Each row comes from the steps of one path. Every step used is in the known rows, and no mark comes twice. Write the path behind each row, first mark first.
Known rows:
nivig-beduz-novit: [-0.96  1.85  3.55 -2.59  0.54  1.14  0.60 -0.32 -3.38 -0.20  2.25 -2.91
 -2.09  1.25  2.29 -0.56  2.01 -0.01 -2.45 -2.03  3.31  1.14]
fela-nivig-namaz: [-2.29  0.81  0.33  1.08  0.75  1.47 -0.01 -1.23  0.32  1.95 -1.40 -2.94
 -1.67 -2.27 -0.75  2.86  4.04  2.74 -1.14 -0.34 -1.51 -3.76]
nipuz-novit-fela-nivig-namaz-tovobov-zipak: [-4.48  2.28  4.07 -0.65 -0.06  3.01 -3.29 -5.13 -4.42  4.78  1.37 -2.54
 -2.64 -5.89  0.42  3.48  1.78  4.99 -4.49 -1.36 -4.00 -3.06]
tovobov-zipak-novit-nipuz-nivig-namaz: [-5.03 -1.58  2.72  2.50  1.57  5.33 -1.67 -2.50  1.49  2.19 -3.26  0.84
 -3.90  2.63 -3.40  1.92  2.19  4.44 -0.05  2.88  0.00  2.39]
zipak-novit-fela: [-3.46  1.74 -1.11 -0.07 -0.92  0.45 -0.25 -0.89 -1.58  2.64  3.08 -1.12
 -1.85 -2.74 -1.59  1.39 -2.12  2.63 -1.06  0.03  1.37 -2.23]
nivig-namaz-tovobov-zipak-novit-fela: [-6.11  2.42  1.87 -1.47 -1.08  2.98 -4.48 -3.94 -3.16  5.21  1.97 -3.53
 -5.28 -3.58 -1.50  4.15  0.28  5.60 -3.26 -0.13 -0.42 -2.29]
zipak-novit-fela-nivig-beduz-kota: [-1.72  3.21  0.37 -4.28 -0.39  4.77  1.11 -2.07 -3.09  2.00  4.16 -4.49
 -2.94 -4.47 -0.06 -1.16  1.58  3.04 -0.29  0.49  0.76 -1.58]
nipuz-novit-zipak: [-0.50 -1.13 -0.17  1.37  0.77 -0.53  0.29 -2.97  0.24 -1.17 -0.68  0.53
  0.98  0.17 -0.65 -0.23  1.88 -0.87 -1.12  0.45 -2.84  2.69]
nivig-beduz: [ 1.50  2.30  3.00 -1.50 -0.20  1.30  1.03 -1.06 -1.46 -0.81  1.42  0.31
 -1.33  0.57  1.25  0.72  0.46  0.13 -2.02 -1.63  0.43  1.51]
nipuz-novit: [ 0.18 -0.24  1.98  1.00 -0.61 -0.94  1.23 -1.25 -1.68 -1.94 -0.47  0.58
  0.73 -1.03 -0.80 -1.17  0.41 -0.99 -0.96 -1.07 -1.30  0.87]
beduz-novit-fela-nivig-namaz-tovobov: [-5.63  2.28  1.53 -3.55  0.91  1.47 -3.81 -1.37 -4.01  5.33  2.92 -7.30
 -3.36 -2.89  0.68  3.29  4.19  4.49 -2.28 -2.59  0.66 -5.48]
fela-nivig: [-0.05  0.96 -0.90  0.36  0.61  1.32  0.53 -0.32  0.02  1.16  0.10 -0.87
  1.37 -2.35  1.13  1.95  2.57  2.25  0.61  0.92 -0.71 -2.49]
fela-nivig-beduz: [ 1.72  3.27  1.87 -1.27  0.11  2.65  1.56 -1.38 -1.69  0.59  1.59 -0.55
 -0.37 -1.67  2.39  2.62  2.85  2.09 -1.49 -0.34 -0.28 -1.22]
nipuz-nivig-beduz-novit: [-1.24  0.73  4.16 -4.23  1.38  0.91  0.79  0.32 -1.10 -0.08  2.92 -2.15
  0.00  4.68  0.20  0.27  0.87  0.91 -0.56 -0.78  4.41  4.11]
novit-fela: [-2.04  0.54  0.07 -0.79 -0.14  0.01 -0.58 -0.71 -1.22  3.22  2.29 -0.08
 -1.08 -1.89 -0.11  0.18 -3.89  0.72 -1.95 -1.19  0.11 -0.84]
tovobov-zipak: [-1.72 -0.41  1.36  0.86  0.50  2.48 -1.55 -2.03 -0.68  1.55 -0.56  0.80
 -0.64 -0.94  1.81  0.28 -1.58  1.51 -1.30  1.73 -0.61  1.00]
namaz-tovobov-zipak-novit: [-2.20  2.13  0.40 -1.40 -1.34  3.03 -3.18 -2.34 -2.31  1.35  1.27 -1.58
 -1.93 -2.12  0.31  3.25  2.86  4.31  0.56  2.45  0.15 -0.12]
fela-nivig-namaz-tovobov-zipak-novit-nipuz: [-3.70  2.11  1.43  1.43  0.65  6.76 -3.99 -3.93 -2.66  3.28 -2.70 -1.59
 -5.14 -2.55  0.45  4.86  8.47  6.62 -0.07  2.26 -2.20 -2.97]
namaz-tovobov: [ 1.24  1.60  0.45 -2.78 -0.66 -0.03 -2.52 -0.29 -1.40  0.33  1.23 -0.99
 -0.34 -0.02  0.32  1.19  2.50  0.94  1.05 -0.34 -0.56 -0.01]
beduz-novit: [-2.59 -0.31  0.74 -1.05  0.68 -0.17 -0.57  0.56 -1.87  0.37  0.83 -3.12
 -0.55  0.62  1.11 -0.89  1.78 -0.05 -0.33 -0.77  2.56 -0.35]

Write each row's path:
[-1.65  1.83  0.35 -1.88  2.53  3.17 -0.21 -2.52 -1.41  1.64  2.04 -3.97
 -0.26  0.13  3.57  2.45  5.92  2.08 -1.77  0.21  1.07  0.26] => fela-nivig-beduz-novit-zipak
[-2.35 -1.22  4.28 -0.97  1.75  4.56 -4.85 -2.52  0.18  2.69 -2.76  0.73
 -3.49  3.76 -1.28  2.07  2.97  3.72  0.10  1.56 -2.05  3.42] => novit-nipuz-nivig-namaz-tovobov-zipak
[-3.48  2.79  1.86 -3.25  0.03  7.22 -0.45 -4.18 -3.79  3.89  3.22 -3.71
 -3.52 -5.63  1.53 -1.01  0.21  4.60 -1.59  2.23  0.25 -0.73] => tovobov-zipak-novit-fela-nivig-beduz-kota
[-4.63  0.82  2.41 -1.94 -0.12  2.73 -3.46 -2.72  0.55  2.30  0.40 -3.07
 -2.53  1.68 -3.78  4.64  2.95  5.54  0.69  2.48  0.62  1.58] => nipuz-nivig-namaz-tovobov-zipak-novit
[-7.58  2.20  0.96  1.90  0.00  4.41 -1.79 -4.17 -1.61  6.43  1.05 -3.22
 -3.66 -6.06 -0.56  4.42  0.31  6.86 -3.56  1.30 -0.42 -5.09] => tovobov-zipak-novit-fela-nivig-namaz
[-0.18  3.80  4.04 -1.15 -0.36  2.00  2.10 -3.17 -4.42  1.73  3.35 -0.07
 -0.48 -4.66  1.52  1.43 -0.57  2.36 -4.40 -2.82 -1.47 -1.30] => nipuz-novit-fela-nivig-beduz
[-5.31  2.42 -0.58  0.67 -0.24  4.54 -1.24 -3.04 -2.37  5.49  2.42 -1.44
 -1.05 -6.05  1.22  3.47 -0.98  6.32 -1.73  2.56  0.23 -3.57] => tovobov-zipak-novit-fela-nivig
[-7.10  1.90  3.05 -2.81  1.03  3.79 -5.24 -3.53 -4.93  7.06  2.10 -6.59
 -3.77 -4.04  2.42  3.78  2.79  5.86 -3.38 -1.15  0.02 -4.34] => beduz-novit-fela-nivig-namaz-tovobov-zipak
[-0.49  0.98  3.88 -0.91  1.34  3.46 -0.20 -0.37 -4.16 -0.35 -0.34 -0.20
 -4.06  2.69  3.14 -1.65  3.78 -0.48 -1.97 -2.07  2.02  1.85] => nivig-beduz-novit-nipuz
[-0.97  0.38 -0.71  2.45  0.00  3.07 -0.17 -0.34 -1.02 -0.35 -2.02  1.37
 -2.73  0.34 -0.84  0.08  3.66  1.47  1.30  1.15  0.15 -0.43] => zipak-novit-nipuz
[-1.62 -0.42  2.08 -3.93  2.47  1.42 -0.34 -1.78  1.19  0.49  2.64 -2.62
  0.43  5.39  0.29  1.06  2.22  0.84 -0.62  0.69  2.44  5.73] => nipuz-nivig-beduz-novit-zipak
[-3.58  1.06  2.32  1.29 -0.17  5.29 -4.40 -3.24 -2.49  1.81 -2.66 -1.02
 -6.17 -0.48 -0.55  2.69  6.07  4.67 -0.67  1.24 -1.53 -0.33] => nivig-namaz-tovobov-zipak-novit-nipuz
[-0.81  1.27  1.79 -2.02 -0.17 -0.12 -2.86 -1.16 -0.95  0.68 -0.44 -3.26
 -3.03  0.16 -1.42  2.35  3.89  1.58 -0.91 -1.56 -1.39 -1.05] => nivig-namaz-tovobov
[-4.41  2.71  0.97 -0.18 -0.49  4.45 -3.31 -3.48 -1.76  3.30 -0.11 -4.45
 -3.02 -3.95 -0.27  5.92  6.74  6.96 -0.71  1.88 -1.06 -3.69] => fela-nivig-namaz-tovobov-zipak-novit
[-4.54  4.22 -0.45 -1.79 -1.01  2.00 -2.75 -2.32 -2.58  4.56  2.62 -5.22
 -3.54 -4.70 -2.10  5.50  4.49  6.22 -1.35 -0.53 -0.41 -6.10] => zipak-novit-fela-nivig-namaz-tovobov
[-4.14  3.84 -0.27 -2.02 -0.76  4.46 -3.55 -3.37 -3.56  5.77  3.43 -2.46
 -1.57 -5.98  1.63  5.10  1.59  7.22 -0.60  2.24 -0.47 -3.92] => namaz-tovobov-zipak-novit-fela-nivig
[-1.41  0.09  2.08 -3.34  0.64 -0.41 -2.61 -0.49  1.62  1.06  0.48 -2.79
 -0.96  3.45 -3.93  3.17  2.79  2.30  1.04 -0.49 -0.11  1.53] => nipuz-nivig-namaz-tovobov
[-2.37 -2.17  1.85 -0.82  2.45  2.08 -0.93  1.10 -0.13  0.52 -1.41 -0.24
 -0.42  5.48 -0.46 -1.35  2.43  0.37  2.23  0.53  2.32  3.18] => beduz-novit-nipuz-nivig
[-1.90  0.24  1.55 -1.18  0.56  5.36 -3.58 -1.83 -0.82  1.51 -0.79  1.76
 -1.59  3.13 -1.06  2.57  3.79  4.91  3.07  3.82 -0.01  3.44] => namaz-tovobov-zipak-novit-nipuz-nivig
[ 0.22 -1.78  0.82  0.14  1.75  2.29 -0.33  0.51  1.94  0.16 -1.89  3.15
  0.18  4.87 -1.34 -0.50  0.82  0.40  2.44  1.38 -0.29  3.56] => novit-nipuz-nivig
[-5.00 -1.63  4.77 -2.09  2.60  4.44 -5.37 -1.88 -1.65  2.66 -2.20 -2.60
 -4.19  4.75 -0.23  1.28  4.65  3.53  0.19  0.67  0.45  3.00] => beduz-novit-nipuz-nivig-namaz-tovobov-zipak
